Each row was made from one small tree. Brackets hold a mark, then the marks that hang from it, in the order of their numbers. Every link used is in the known rows. Write each row's tree.
Known rows:
(k571 k126 k709): [ 1.81 -0.49 -0.02 -0.85  2.78 -0.09 -2.51 -1.75  0.99  0.18 -2.47 -3.80
  0.60  1.75  2.87  3.88  3.78 -0.62]
(k101 k126): [-2.91  0.07  1.83  1.25 -2.50  0.74  0.61 -1.26  0.73 -1.38  0.43  0.44
 -1.51 -1.12  0.40  0.56 -0.33 -4.71]
(k571 k126 (k709 k101 k720)): [ 4.64  1.58 -6.77  1.49  0.91 -1.31 -1.78  0.65 -1.38 -0.34 -0.92 -2.17
 -1.78  2.24 -0.66 -0.29  4.89  0.19]
(k709 (k126 (k101 k109)) (k720 k571)): [ 2.35 -0.88  1.16  1.59 -1.17  2.58  1.93 -0.67  0.75 -5.34  2.62  1.46
 -1.25  0.36 -4.91 -2.55 -1.56  3.09]
(k709 (k720 (k571 k126))): [ 1.91 -1.82  2.36  1.87 -0.41 -0.96 -1.98  1.31 -1.02 -1.30 -1.86  1.59
  2.02 -2.30  0.49 -3.66  0.53 -0.54]
(k126 k101 (k571 k720)): [-0.69 -0.16  2.22 -4.13 -0.17 -2.55 -2.21  4.70  1.42  4.26  3.96 -1.60
  1.43 -2.96  2.06 -1.58 -4.00  1.92]
(k571 (k126 k101) (k709 k720)): [ 6.11  1.06 -5.84 -0.71  1.65  0.08 -1.92 -0.08  1.57  0.17 -0.42 -5.67
 -2.08  0.92  0.54 -0.45  1.65  1.83]
(k126 (k101 k109) (k571 k720)): [-1.16 -0.90  3.04 -4.26 -0.47 -0.74 -0.27  1.47  0.35  2.70  2.48 -1.06
  0.41 -2.91  0.86 -0.95 -5.04  2.23]
(k709 (k126 (k101 k109)) k571 k720): [ 0.10  0.74 -3.23  2.34 -1.88  1.24  3.50 -0.11 -1.15 -4.72  0.05  4.28
 -0.89  1.71 -5.24 -3.18 -1.47  1.87]
(k720 k571): [-2.27 -1.53  8.33 -0.89  0.73  0.70 -2.68  2.28  1.36 -0.71  1.33  3.36
  3.17 -0.73  2.24 -0.61 -1.04 -1.09]
(k126 k101): [ 0.31  1.54  1.16 -4.05  0.33  1.50 -2.29  2.08  3.02 -0.24  4.37 -1.61
 -2.82  0.70  1.20 -0.46 -1.67 -1.03]
(k101 k109): [-2.88 -1.66  4.90 -1.81 -1.77  1.35 -0.39 -2.57 -1.42 -1.97 -0.34  1.37
 -0.51 -0.32  0.24  1.27 -1.80 -1.79]
(k101 k109 (k126 k571)): [-5.28 -2.74  3.96 -0.09 -2.78  1.15  3.11 -2.12 -0.82 -0.71 -3.54  3.04
 -0.18 -1.06  0.68  1.01 -3.00 -4.13]
(k720 (k571 (k709 (k126 (k101 k109))))): [ 1.31 -0.55  4.58 -0.23  3.11  4.32  0.35 -1.59  3.68 -3.33  2.24 -0.45
  0.95  3.32 -1.31  3.15  0.31  3.68]
(k126 (k101 k109) (k571 k709 k720)): [ 0.19 -0.83  1.73 -3.78  1.13 -0.57 -0.67  0.75  0.93  4.03  1.68 -2.94
  2.39 -1.27  1.35  1.71 -4.19  4.91]
(k109 (k101 (k126 (k571 k709)))): [-1.36  0.99 -1.61 -1.73  1.15 -0.17  1.11  0.87  1.86  1.94  0.23 -0.89
 -2.02  0.90  1.84 -0.55 -0.50 -1.85]
(k720 (k571 (k709 k101))): [ 0.15  0.74  4.03  0.00  2.89  1.44 -2.87  3.18  2.18  0.16  2.58  2.42
  2.52  2.98  1.27  1.28  1.83  0.98]

Which tree is each row?
[-4.22 -2.25  3.73  0.97 -3.28 -0.84  2.83 -2.50 -2.00  1.06 -1.40  1.04
  1.22 -4.42 -0.14  0.28 -3.52 -1.58] | (k101 k109 (k126 (k571 k720)))
[-1.35  2.33 -1.84  0.04  1.91  2.31  1.16 -0.17 -1.17 -2.85 -2.51  5.24
 -2.61  3.24 -0.51 -1.18  3.72 -3.90] | (k709 (k101 k109) (k571 k126))
[ 1.23  3.07 -3.02  2.81 -0.53 -1.37 -0.70 -0.47  0.09  2.11  4.42 -2.91
 -0.20 -1.01 -1.63  1.72  2.17  1.38] | (k571 (k709 (k101 k126)) k720)
[-0.05  1.36  2.42  1.89  2.01  2.57 -0.80  1.63  2.80 -0.45  2.00  2.02
  0.85  2.37  0.39  1.35  1.95 -0.82] | (k720 (k571 (k709 (k101 k126))))
[-0.95 -1.92 -1.39 -0.44 -1.30 -2.02  0.01  2.67 -3.13  1.89 -2.07  3.24
  2.29  1.88  0.00 -0.28 -1.45  1.67] | (k126 (k571 (k709 (k101 k109) k720)))
[ 5.57  2.19 -2.93 -1.69  3.44 -0.58 -2.90 -1.35  2.69  2.60  2.82 -8.65
 -0.68 -1.54  1.35  1.95  2.14  3.54] | (k571 (k126 k101) k709 k720)
[ 3.13  0.24 -0.42  0.53  2.16 -2.40 -2.99 -2.30 -0.33  2.32 -0.04 -6.36
  2.42 -2.47  1.69  2.96  3.10  2.59] | (k571 k126 k709 k720)
[ 3.60 -0.95 -3.35  1.49  0.28 -1.80 -1.91 -1.21 -1.43  0.30 -3.42 -3.18
  1.17  0.00  0.87  0.73  2.65  0.77] | (k571 k126 (k709 k720))
[-2.52 -3.20  0.32  2.30 -3.18 -0.24  3.18 -2.28 -2.25  0.39 -4.95  1.90
  1.84 -0.90 -0.39  0.82 -3.20 -0.73] | (k101 k109 (k126 (k571 (k709 k720))))
[-3.50 -1.95  1.92  0.57 -0.92 -0.70  0.79  0.83  0.81  2.07 -2.86  0.92
  2.53  0.44  2.59  2.77 -1.04 -2.19] | (k101 (k126 (k571 k709)))
[-0.97  0.89  0.75  1.13  1.09 -2.44 -1.44  0.72 -1.30  1.26 -1.55  1.32
  3.19 -2.85  1.31 -1.61  1.66 -0.73] | (k709 (k571 k126 k720))
[-2.92 -2.21  2.46  1.53 -1.84 -0.70  2.37 -3.21 -1.35  2.23 -2.22 -0.69
  2.75 -2.93  0.13  2.71 -2.82  0.73] | (k101 k109 (k126 (k571 k709 k720)))
[-0.08  0.73 -4.08  0.15 -0.83 -1.67  1.59  1.42 -0.19  2.14 -0.39 -0.21
 -1.80 -0.46  0.19 -3.07 -1.44 -0.67] | (k109 (k101 (k126 (k571 (k709 k720)))))
[ 3.33 -0.20 -3.66  1.21 -0.87  1.35  1.40 -2.54  0.02 -3.01  1.44 -2.73
 -1.27  2.47 -4.08  1.51 -0.31  4.40] | (k571 (k709 (k126 (k101 k109)) k720))
[ 0.60  1.81 -5.40  2.59 -0.89  0.16  1.65  0.52 -3.84 -2.81 -3.48  6.02
 -1.95  1.30 -2.74 -4.73  2.49 -2.34] | (k709 (k101 k109) (k571 k126) k720)
[ 2.46  1.38 -2.85 -0.87  2.97  2.23 -0.61 -3.07  0.14 -1.67 -1.39 -2.43
 -3.30  3.90  0.23  3.48  5.05 -0.84] | (k571 k126 (k709 (k101 k109)))
[-2.31  1.36 -0.90  1.01 -2.06 -2.01  0.62  2.93 -0.62  1.95  2.74  1.75
 -1.04 -1.41 -0.32 -1.24  0.46 -2.54] | (k709 (k101 (k126 (k571 k720))))
[-0.26  1.64 -0.31 -2.09  2.50  3.03  0.45 -0.61  1.69 -2.12 -2.30  1.86
 -1.86  1.42  1.06 -1.13  0.58 -2.39] | (k709 (k571 (k126 (k101 k109))))
[-1.72  1.53 -0.70 -1.16 -0.77 -2.17  1.09  1.00  0.41  2.67  2.80 -1.07
 -2.21 -3.37  0.56 -3.20 -1.70 -1.63] | (k109 (k101 (k126 (k571 k720))))
[-1.18 -1.47 -2.83  1.90 -3.49 -1.51  3.34  1.34 -4.33 -3.56 -0.24  4.85
 -1.58  2.41 -4.90 -1.72  0.76  0.58] | (k709 (k101 k109) (k126 k571) k720)
